What can hang from each mark:
V: E P
L: P
P: G Q V
S: A F J K P Y Z
Z: S
E: G L Q
D: S
K: S

Each row was made from one small tree. The marks that hang from a mark follow it in brackets, in alphabetical order. Every link used is in the known rows. Write each row's tree.
Known rows:
Z(S(J K)): -38 -13  10  -8  22 -23  -1 -14  19 -42 -16  32  -1   0  -9   4   3  -4  18 -16 -28 -17  21  27 -19   4
K(S(F J P Z)): -49   0  15  -1  36  -1   5 -15 -12 -31 -16  23   3   1  14 -30   8 -23  31 -27 -15 -34  18  22 -34 -14
L(P): -30 -10  -1 -10  18 -28  -5   6   5 -22  -6  -5   3   4 -21  -4  -8   7  16  -1  -9 -23   4  33 -21  26
P(G Q V(E(L))):   1 -10  31 -21   7 -30 -33 -29  24 -32  -3 -14  12   1 -36   6  -3 -26  22  12   5  17  34  31  27  27
D(S(A J Z)): -40  10  15   3  26  -6   9  -5   2 -38 -28  27   0  -7  13 -15  -4  -5  30 -13 -27 -38   7  19 -33   2
K(S(A)): -14   4   9   0  32 -14   0   6   2 -29 -15  18  -3  -6  -5 -20  -2   4  12   1 -13 -31   5  21 -30  12
K(S(F J P(G Q) Y)): -46  -4  32  -8  16   3   1 -41 -10 -43 -12  21  -6  -1   8 -27  13 -52  23 -23  -6 -29  31  12 -12  -4
K(S(A P(V))): -14   6  15  -4  26 -11   7   3  -5 -34 -21  19  -2  -5   0 -40  -4 -10   3   5   9 -33  20  26 -29  20
D(S(A K Y)): -45  11  13   6  24   7   9  -9   5 -45 -18  33 -18 -15   0  -2  -3  -5  30 -19 -23 -40  11  27 -28  10
D(S(F K Y)): -56  -1   6  -3  25  11  -8 -18  -1 -39  -4  20 -12 -18 -10  11   9 -15  41 -33 -29 -31  24  32 -25  -1
Z(S): -18 -10   2   1  23 -26  -5   0   6 -26  -3   8   4  -4 -25  -5   5   2  21 -14 -16 -15  16  21 -15  16
Z(S(A F J P(G V))): -20  -1  21 -15   7  -5   7 -18   7 -46 -12  27  -4  -8  10 -37   7 -46  18 -11   1 -18  48  28 -19  18
Z(S(A F J K Y)): -50   3  12  -4  28   9  16 -25  12 -48 -11  47 -14   0  12  -9   9 -29  41 -31 -30 -24  31  30 -29  -3
D(S): -23  -3   0  -4  21 -17  -9   8   0 -28 -12   4   1 -18 -20  -1   0   8  20 -10 -22 -28   9  22 -22  11
E(G L(P)): -24  -6  -5   9  22 -22  -7  17  10 -15  -5   4  20   4 -27 -18 -18  12  32   3 -13  -6  -1  41 -11  11
E(G L(P) Q): -26   3 -18  21  31 -13   1  20   8 -16  -6  10  30   4 -24 -31 -19  17  36   7 -15  -4   0  37  -1   3
V(E P(G)): -11 -24  22 -26   7 -42 -18 -10  25 -30   6 -12  -4 -14 -22   1  -1 -11  29 -13 -11 -10  18  34  19  20
S(K P Z): -55   6  18  -2  17  -7   6  -5   0 -39 -10  22 -12   5  -7 -11   7 -12  25 -27  -7 -27   2  28 -22   8
L(P(V(E))): -16 -18   9 -18  21 -37 -17 -12  15 -20  -3 -19  10   5 -24   3 -14   0  16  11   3  -7  27  43  -5  35
K(S(A P Y)): -30  15  16  14  33   1  27   0 -14 -33 -20  31 -13  -4   7 -40  -1 -12  22 -14  -3 -44   4  17 -30   4
Z(S(F K)): -37 -11   2 -11  27  -6 -16 -13  12 -38   6  18  -7  -5 -18   8  13 -13  31 -28 -23 -15  32  34 -20   9
K(S(A P Y Z)): -49  18  25  28  38   7  25 -14 -17 -31 -18  32  -9   3  15 -39  -1 -17  33 -24  -1 -45   2  16 -31   3
E(G Q): -23   4 -12   8  18 -14   5  22   6 -19  -3  15  21  -5 -23 -33   4   8  24  -7 -21  -3  -7  24  -7  -3
Z(S(A)): -13   2   5   1  25 -16   5   5   8 -32  -8  20  -5  -1 -12 -16   3  -3  21  -9 -14 -22  15  20 -22  20
D(S(F J K P Z)): -67   4  15  -7  27  11   3 -18  -6 -47 -18  30 -11  -9  13 -10   7 -22  37 -35 -25 -42  24  30 -36 -12
Z(S(J P(G V) Y)): -35  -9  28   7   2 -18  12 -32   4 -39 -16  25   6  -7  -2 -28   2 -39  18 -16   2 -14  37  22  -3  16

Write each row's tree:
-58  -3  18  -9  16 -17   1 -14  15 -39 -18  28   1   7  -2   5   5 -10  26 -21 -27 -16   2  29 -22   0 | S(J K Z)
-53  23  16   4  24  18  27  -6 -15 -34  -6  27 -16   6  11 -35  15 -37  49 -37  -7 -31   7  24 -31   0 | S(A F P Y Z)
-56 -10   9  -4  26  -1   4 -30   9 -42  -6  36  -5  -2  -2   2  12 -26  42 -36 -32 -17  32  30 -21  -8 | Z(S(F J K Y))
-19  10   2  -8  29   4  15   7  -6 -37  -2  23 -15  -1  -1 -35  12 -23  30 -23  -8 -31  26  24 -31   9 | Z(S(A F P))
-35   3   7  -2  28   2  20 -15   3 -37 -11  36  -5   0   8 -22  11 -29  43 -28 -27 -21  27  22 -28  -4 | Z(S(A F J Y))
-26  -9   4   0  19 -21 -15   0  10 -21  -5  -3  18  16 -31 -16 -14  -1  27   6  -9  -5   6  33  -2  18 | E(G L(P(Q)))
-50  19  21  -3  20   3  18   0   2 -45 -15  33 -21   7   6 -21   4 -15  25 -21  -5 -35   1  29 -30  12 | S(A K P Z)
 -9 -14  21 -20  10 -29 -22 -14  18 -21   1 -12  18   7 -33  -9   3 -16  15   4  -2  13  22  31   8  21 | P(Q V(E(G)))
-75   9  17  12  30  24   6 -26 -15 -42  -7  25 -17 -11   6  -7   9 -27  50 -48 -17 -43  24  30 -30  -5 | D(S(F K P Y Z))
-14   1 -10  17  40 -17  -3  11  14 -14  -3   2  28   4 -24 -24 -23  19  43   9 -15   3   7  42   9  -1 | V(E(G L(P) Q))
-34  15  32   5  24  -4  21 -21  -2 -31 -13  15  -7   7   4 -29   0 -29  38 -16   9 -18  18  29 -10  15 | S(A P(V(E)) Y Z)
-15 -24  20 -38  18 -40 -17 -16  19 -31   3 -17  -4   6 -28  -1   4 -12  27 -11 -12 -13  19  27  17  17 | V(E P(Q))
  1   1  10  -1  18 -23 -18 -10  22 -27  -5   0  24 -11 -29 -10  -8  -8  31  13  -3  17  28  35  28  12 | P(G V(E(L Q)))
-48   9  17 -11  14  -5  24  -8  15 -47 -25  46 -14   2   8  -9   4 -17  26 -16 -27 -24   2  27 -27  -1 | S(A J K Y)
 -8 -13  22 -32  13 -34 -22 -22  16 -28  -4 -16   7   9 -32   3   5 -18  13   6   1   4  28  27   7  27 | P(Q V(E))
-39  13  35  -1  22  -7  30 -25   1 -35 -24  27  -2   9  17 -32  -1 -33  37 -14   0 -17  18  28 -14   3 | S(A J P(V(E)) Y Z)
-71   2  15   1  23   8  -2 -26   2 -34   3  20  -7   4  -7   8  16 -27  49 -42 -22 -15  13  33 -21   1 | S(F K Y Z)
-13  -3  22   1  26 -21  -1 -25   7 -34 -21  15  16 -13   4 -35  -8 -18   9   9   3 -14  35  25   6   1 | K(S(J P(G V(E(Q)))))
-19   6  10 -14  30   2   2  -2  -8 -34 -11  16  -4  -7   3 -40   5 -23  14  -4   5 -31  32  31 -34  14 | K(S(A F P(V)))
-42   5  15  -2  39   1   2 -15   0 -33 -17  28   3   1  19 -22   5 -19  33 -17 -24 -31  16  24 -38  -6 | K(S(A F J Z))
-34   6  12 -24  13 -13  12   5  20 -46 -24  39 -13   1   4  -8   3  -8  15  -6 -26 -23   3  29 -29   4 | S(A J K)
-26 -23  25 -31  -5 -37 -23 -18  19 -39   3 -11  -5  -2 -27  -4   7 -26  16 -12  -7 -16  17  22  17  29 | V(P(G Q))
-52   4  22   9  13  -8  15 -17 -10 -27 -11  12   4   6  -9 -25   6 -27  30 -23   7 -17  11  26 -13  15 | S(P(V) Y Z)
